Each row was made from one path, in order. Every step used is in the known rows, and no mark comes twice. Write each row's path.
In the rows, 128 means zero.
Known rows
V, E, D, X: [144 101 131 169  98 111 119 109 215  96 136 141 163 134 109 150 139 125
 111 159  96  96 127]
F, V: [146 121 129 163  96 127  90  93 175 137 160 120 155 135 137 124  99 117
  88 156 135  92 151]
J, X, V: [154 135 167 131 126 101  98 115 135 127 171 110 130 118 160 130  70 131
  87 180  79  80 113]
B, A: [134 109 138 135  80 124  78  91 148 168 156 102 150 107 139 151  92 137
 111 172 133  87 133]
E, D, X, V: [157 117 132 167  92  94 103 104 161  88 161 131 133 133 137 142 127 129
 104 142  94  91 130]
E, D, F, J, X, V: [128 189 142 171 121  97  47 103 157  84 134 121 148 150 150 143 112 117
  60 167  47  89  70]
D, X, J, F: [181  98 118 150 118 133 124  98 110 137 148 126 147 151 140  86 114  98
 108 158 111 104 158]
V, E, D, F, J: [121 154 122 176 112 120  75 106 216  98 102 132 181 150 108 155 148 111
  85 169  72  98  87]
V, E: [147  99 148 138 119 122 124 115 196 139 135 120 164 118 116 143 105 126
 113 181 105  91 131]
V, E, D, X, J, A: [142  88 105 191  85 105 119  99 185  86 166 128 186 132  99 134 165 108
 115 166  77 112 130]
B, E: [185 108 120 173  76 126  87  90 150 147 187  85 154 127 131 144 110 126
  94 171 105  92 135]
F, D: [135 136 122 147  95 119  62  75 153 140 157  89 148 121 140 120 110 111
  85 167 120 100 125]
V, E, D: [141  97 140 152 109 111 103  98 216 111 157 119 169 115 117 153 133 134
 120 186  84  97 117]
J, A: [145  88 130 169  80 100 100  96 166 155 179  90 192 115 114 139 129 113
  98 177 108  96 134]
X, D, F: [135 142 141 145 121 138  92  87 158 160 108  92 161 126 141 129 126 115
 107 159 104  93 104]
X, J, F, D: [162 128 110 128 123 139  76  64 102 143 160  92 136 137 151  74 110  99
 106 175 103 116 132]
E, D, F, J, A: [119 142 104 209  77  97  52  84 188 112 142 101 210 148 105 150 172  98
  71 164  76 103  91]
X, V, E, D, F: [128 147 133 143 124 110  81  91 191  86 129 121 140 124 122 147 127 134
 120 165  68  99  84]
B, E, D, X, V: [188 124 112 189  69 107  94  94 149  85 180 113 124 143 130 149 126 136
 102 136  84  93 127]
V, E, D, F: [121 135 124 159 111 116  69  79 212 102 135 112 170 123 116 148 146 126
 110 177  80 103  90]
F, D, X, V, E: [138 153 131 136 114 118 116 116 164  97  97 135 113 140 115 121  93 117
 105 134 107  97 122]
V, E, D, F, J, A: [113 142 113 195  92 106  80 100 220 101 112 118 210 149  84 156 167 104
  87 168  66 104  82]

Write each row's path
[135 116 127 163 104 127  98  92 229  98 149 133 160 132 116 142 122 133
 112 166 105  98 129] -> F, V, E, D
[134 157 123 176 102 120  68 106 164 137 111 116 177 152 127 137 125  94
  63 159 105  91 108] -> D, F, J
[136 160 141 162 123 139  96 113 162 155  75 111 173 153 132 136 128  99
  82 150  97  88 100] -> X, D, F, J
[157 102 110 184  84 108  84  85 148  91 187 127 158 132 144 127 150 108
  95 160  97 104 143] -> E, D, X, J
[148 123 176 132 134 129 117 110 156 161 138  94 157 118 157 130  92 128
  96 184  84  80 112] -> J, X, D
[154 117 149 139 119 113 150 136 173 107 108 150 129 135 114 137  93 124
 115 142 105  87 135] -> D, X, V, E
[162 119 140 153 102 103 123 120 140 117 141 134 129 135 135 131  98 118
  98 138 115  85 143] -> D, X, V
[146 139 157 165 115 111  93 130 159 138 143 121 172 145 144 138  90 108
  52 183  84  80 116] -> F, J, X
[146 105 128 187  83 103 107 122 171 148 145 108 204 141 105 143 131  97
  73 168 102  91 129] -> F, J, A
[129 166 131 160 125 110  86 116 194  80  96 140 152 150 114 152 130 121
  95 155  62  94  81] -> X, V, E, D, F, J
[145 139 100 166  87 123  72  81 118 111 156 114 137 140 143 100 122  91
  79 146 120 110 143] -> F, D, X, J
[163 148 124 129 120 126 106  92 114 125 112 116 107 156 134  85  91 111
 106 132 112 101 132] -> J, F, D, X, V
[181 112 105 205  57 115  82  83 170 103 186 106 153 145 124 151 144 127
  91 149  98  97 133] -> B, E, D, X
[126 159 113 170  96 130  56  73 171 129 135 113 155 142 136 119 110 108
  82 149 132  97 126] -> D, F, V
[126 177 142 172 115 116  57 109 156 132 119 113 172 154 143 134 102  98
  43 177  81  86  89] -> D, F, J, X
[118 158 119 157 113 140  83  90 203 120 102 128 154 144 115 127 105 114
  97 154 122  97 118] -> D, F, V, E
[142 155 122 149  95 109  88  98 132 107 129 119 112 139 137 114  98 110
  88 130 118  98 130] -> F, D, X, V
[132 192 151 157 129 107  68 121 135 114 113 122 143 152 149 132  85 108
  55 164  67  81  84] -> D, F, J, X, V
[128 147 129 180 103 125 101 110 167 158  84  95 201 150 107 137 147  93
  85 152  89  94  97] -> X, D, F, J, A
[173 118 106 162 112 147 121  91 121 122 140 142 137 169 139  74 102  97
 102 138 133 104 170] -> D, X, J, F, V
[180  93 127 132 130 136 109  88 111 152 170 106 152 132 148  89 108 108
 116 185  98 104 146] -> X, J, F
[137 142 115 165  83 117  78  87 154 124 136 109 142 139 131 117 117 102
  78 142 132  99 136] -> F, D, X
